What can hang from each mark
nibu: tonifat vabapu
vabapu: dava dugof tonifat
zenor: dava rozifip vabapu viko
dava: vabapu zenor zovov
dugof: nibu tonifat

Every row comes from one small tree of marks. The marks that hang from a mark follow it in brackets, in alphabetical order. Every link used is in the known rows. Which tree was each row made from?
Known rows
dugof[nibu[vabapu] tonifat]: [ 2.47 -0.22  0.03 -0.58 -1.92 -0.61  0.32  0.60 -1.04 -2.45  0.55  4.85
 -2.12  1.78 -0.55 -3.01  0.88  1.02 -4.02]
dugof[nibu]: [-1.59  0.05 -0.52 -1.79 -2.76  0.76  0.10 -1.71 -1.14 -1.45  1.17  3.71
 -2.30  3.46 -2.58 -2.21  1.08  0.62 -1.21]
nibu[vabapu[dava[zenor[rozifip]] tonifat]]: [-0.15 -0.45  1.24 -0.10  0.32 -0.29  1.64 -3.39 -0.40 -1.29 -0.96  0.60
  1.15 -1.13  3.22  0.84  0.85 -0.67  0.78]
zenor[dava rozifip vabapu[dugof[tonifat]] viko]: [ 2.32  0.63 -1.84  0.42  2.13  2.86 -0.83  7.28 -3.50  4.00 -2.72 -3.83
  1.17 -4.87  0.23  0.03 -5.06 -2.43  1.79]
dugof[nibu tonifat]: [ 1.75  0.42 -0.99 -1.27 -2.22  0.38 -0.53  0.66  0.29 -1.85  1.78  4.64
 -1.73  2.58 -2.57 -3.04  1.26  1.57 -4.11]
vabapu[dava dugof[nibu] tonifat]: [-0.35  1.72 -0.36 -2.63 -0.42  1.39 -1.00 -2.73  0.92  1.50 -0.07  1.64
  4.28  1.27  1.63  3.90  3.03 -1.77 -0.32]
dava[vabapu[tonifat] zenor[rozifip viko] zovov]: [-0.01 -1.07 -0.61  3.36  0.96 -3.69 -1.83  4.06  3.54  1.41  2.95 -5.90
 -0.90 -1.64 -0.07 -0.77 -3.21  3.60  3.05]
nibu[tonifat vabapu[dugof]]: [-1.35  0.86  0.28  0.08  0.72 -1.53  1.35 -4.64 -3.79 -1.76 -3.87  3.63
 -0.14 -1.21 -0.21 -0.47  0.95 -2.46  1.04]
zenor[dava[zovov] rozifip vabapu viko]: [ 0.10 -0.15 -0.92  0.46  2.59  1.45 -0.18  7.18 -3.42  3.34 -2.82 -5.83
 -1.41 -4.66 -1.19 -1.32 -4.38 -0.81  1.59]
dava[vabapu zovov]: [-2.47  0.37  0.14  0.64  0.01 -0.36 -0.46 -0.02  2.61 -1.96  1.79 -2.51
 -4.39  0.29 -2.60 -0.53 -1.15  2.76 -0.30]
vabapu[dava[zenor[viko]] dugof[nibu] tonifat]: [ 0.69  0.19 -0.37 -1.34 -0.27  0.49 -1.12 -1.42  1.10  3.20  0.66  0.13
  5.05  0.71  2.79  3.14  0.93 -1.21  0.69]
nibu[vabapu[dava[zenor] dugof tonifat]]: [-0.27  0.13  1.21 -0.28  0.13  0.31  1.13 -4.20 -0.28 -0.21 -1.55  0.77
  2.33 -1.11  3.95  2.69  0.98 -2.03  1.18]
dugof[nibu[vabapu[dava]] tonifat]: [ 3.01 -0.52  0.44 -0.90 -1.40  0.21  0.65  0.35 -0.77 -2.13  0.35  4.36
 -0.68  1.66  0.33 -2.13  0.84  1.04 -5.05]
vabapu[dugof]: [-2.49  1.83 -1.15 -1.03 -1.56  3.01 -0.60 -3.57 -1.11  0.43 -1.12  1.89
  0.34  0.60 -1.16  2.05 -0.37 -1.82  1.05]
dugof[nibu[vabapu[dava[zenor zovov]]] tonifat]: [ 3.13 -1.47  0.85  0.25 -1.08 -0.91  0.48  1.33  0.09 -1.50  0.80  3.15
 -0.28  1.80  0.33 -2.44  0.98  1.89 -4.85]
vabapu[dava[zenor zovov] dugof[tonifat]]: [ 1.38 -0.51  0.31  0.95  0.54  2.10 -0.76 -0.37  2.18  2.19 -0.31 -0.93
  4.47  0.09  0.58  2.62  0.07  0.68 -2.59]
dava[zenor[vabapu[dugof]] zovov]: [-1.10 -1.25  0.75  2.23 -0.12 -0.55 -0.67  0.12  2.11  1.23 -0.25 -2.92
  0.97 -0.57 -1.13 -0.54  1.16  0.89  1.14]
zenor[dava[zovov] rozifip vabapu[dugof tonifat]]: [ 0.30  1.02 -0.38  0.58  2.86 -0.08 -0.78  5.32 -0.49  2.67 -1.92 -5.00
  1.67 -3.19 -0.54  1.37  1.24 -2.20  3.60]
dugof[nibu[vabapu[dava[zovov]]] tonifat]: [ 2.78 -0.63  0.66 -0.50 -1.05 -0.47  0.36  1.17 -0.51 -1.76  0.13  3.50
 -0.72  1.47  0.00 -2.05  1.02  1.51 -5.32]
dugof[nibu[vabapu[dava[zenor]]] tonifat]: [ 3.33 -1.35  0.67 -0.13 -1.41 -0.35  0.73  0.62 -0.19 -1.94  1.06  4.02
 -0.16  2.00  0.63 -2.47  0.85  1.38 -4.50]
dava[vabapu[dugof tonifat] zenor zovov]: [-0.77 -0.56  0.35  2.57  0.51 -2.98 -1.45  0.54  5.27  0.48  3.35 -4.24
 -0.33  0.32 -0.03  1.07  0.35  2.17  2.97]
dugof[nibu[tonifat vabapu[dava[zenor[rozifip]]]]]: [ 0.63 -1.85  0.83  0.31 -0.62 -2.30  1.38 -1.00 -2.56 -1.55 -0.51  3.65
  0.58  2.25 -0.43 -2.72  1.39  0.40 -0.99]

Write each row's tree
[ 0.01  0.46  0.49 -1.18  0.05  2.16 -0.12 -1.07 -0.48  0.46 -1.91  0.79
  3.33 -0.60 -0.04  0.85  2.00 -1.87 -0.91]
zenor[vabapu[dava dugof[nibu[tonifat]]]]
[-0.36 -0.17  0.75 -1.83 -1.55 -0.42  0.97 -2.16 -1.33 -1.70  0.13  3.27
 -0.77  1.96  0.92 -0.70  2.00 -0.23 -1.43]
dugof[nibu[vabapu[dava tonifat]]]
[-0.90  0.25  1.14  0.17  1.99 -1.19  1.50 -3.76 -3.05 -0.75 -4.54  1.79
  1.67 -1.45  0.64  0.86  1.21 -1.86 -0.86]
nibu[tonifat vabapu[dava[zovov] dugof]]
[ 1.22 -0.83  1.16  0.60 -0.16  1.62  1.30 -2.68 -0.84 -0.48 -1.68  1.59
  2.05 -0.65  3.13  1.66 -0.78 -1.08 -1.23]
nibu[vabapu[dava[zenor] dugof[tonifat]]]
[ 1.25  0.58 -0.65 -0.20  1.58  0.37 -0.49  4.97 -1.19  2.09 -0.70 -2.43
  2.04 -1.53 -0.09  0.61  1.39 -2.82  3.65]
zenor[dava rozifip vabapu[dugof[nibu] tonifat]]
[-2.39  1.50 -0.07 -0.02  0.65 -1.81 -0.83 -0.42  3.78 -1.85  2.16 -2.79
 -3.78 -0.42 -1.68  0.16  0.77  2.25  0.64]
dava[vabapu[tonifat] zovov]
[-0.11 -2.13  0.66  3.33 -0.12 -3.44 -1.16  1.95  3.50  0.29  3.24 -2.71
 -0.57  2.20 -1.62 -0.83 -0.42  2.90  1.46]
dava[vabapu[dugof[nibu[tonifat]]] zenor zovov]
[-0.70 -0.34  1.45 -0.72  0.21 -0.01  2.01 -4.66 -0.12 -1.64 -0.84  1.00
  0.22 -0.88  3.22  0.71  1.29 -0.95  0.22]
nibu[vabapu[dava[zenor] tonifat]]
[-1.60  0.20 -0.41 -1.33  0.78  2.67  1.50 -0.24 -0.05 -0.84  1.62 -1.20
 -4.58  1.15 -1.54  0.21 -2.04 -1.20  1.71]
zenor[dava[vabapu[dugof]]]
[-0.86  0.14 -2.17 -0.74  1.05  2.66  0.49  3.70 -4.55  2.46 -1.29 -2.25
 -2.68 -1.85 -1.44 -1.09 -6.00 -1.02  2.02]
zenor[dava rozifip viko]
[-1.35  2.52 -0.45 -2.54  0.46  2.58 -0.53 -4.53  1.16  1.34 -1.07  0.58
  4.17 -0.53  1.80  4.83  2.28 -2.32  0.48]
vabapu[dava dugof tonifat]
[-2.24  1.86  0.18 -2.50  1.18  0.78  0.17 -3.68  2.16 -0.19 -0.67 -0.96
  0.95 -0.74  0.18  2.09  3.09  0.13 -1.44]
vabapu[dava[zovov] tonifat]
[-1.16  0.02 -1.77 -0.03  1.76  1.45 -0.01  5.19 -4.05  3.22 -1.85 -4.10
 -2.89 -2.27 -2.14 -0.91 -5.67 -0.06  1.37]
zenor[dava[zovov] rozifip viko]
[-1.62  1.72  0.28 -0.89 -0.52 -0.13  0.50 -4.20 -1.56 -1.05 -2.25  1.99
 -0.32 -1.48  2.21  1.96  1.03 -2.54  1.90]
nibu[vabapu[dugof tonifat]]
[-0.78  0.08  0.37 -1.55 -2.06 -1.31  0.61 -2.05 -1.55 -2.04  0.24  3.75
 -2.19  2.01  0.13 -1.57  2.03 -0.24 -0.40]
dugof[nibu[vabapu[tonifat]]]
[ 0.24 -1.60  0.70 -0.56 -0.56 -1.84  1.43 -1.62 -2.96 -1.19 -0.84  3.54
 -0.34  1.66 -0.02 -2.85  0.51  0.06 -1.52]
dugof[nibu[tonifat vabapu[dava[zenor[viko]]]]]
[ 0.60 -0.81 -0.87  1.21 -0.85 -1.74 -1.48  1.01  2.94  1.30  3.93 -1.83
 -0.19  0.56  1.49  0.26 -2.56  0.98  3.30]
dava[vabapu[dugof[nibu] tonifat] zenor[viko]]
[ 0.85  1.27 -1.22 -0.73 -2.04  1.53 -1.36 -0.18 -0.43  0.40  0.24  3.60
  0.98  1.83 -1.42  0.44  0.44 -0.50 -1.66]
vabapu[dugof[nibu tonifat]]
[ 1.67 -1.77 -0.13  4.99  0.34 -2.34 -2.03  4.78  4.10  0.98  3.11 -4.31
  1.16  0.11 -0.96  0.15 -2.41  3.62  1.57]
dava[vabapu[dugof[tonifat]] zenor[rozifip] zovov]
[-2.03  0.78 -0.14  1.09 -0.05 -0.02 -1.34  0.43  2.35 -0.43  1.11 -2.74
 -2.39  0.21 -1.81  1.46 -1.50  1.64  0.52]
dava[vabapu[dugof] zovov]
[-0.78 -0.78  0.03  1.02 -0.46 -1.59  0.17 -2.06  4.79 -2.14  4.70 -1.35
 -2.14  1.02  0.13 -0.96  0.15  1.86  2.94]
dava[vabapu[tonifat] zenor]
[-0.29 -0.37  0.07  0.85  2.17  1.05  0.51  5.16 -1.39  1.04 -1.61 -4.47
 -0.96 -2.29 -2.15 -1.22 -0.38 -0.63  1.70]
zenor[dava[zovov] rozifip vabapu]
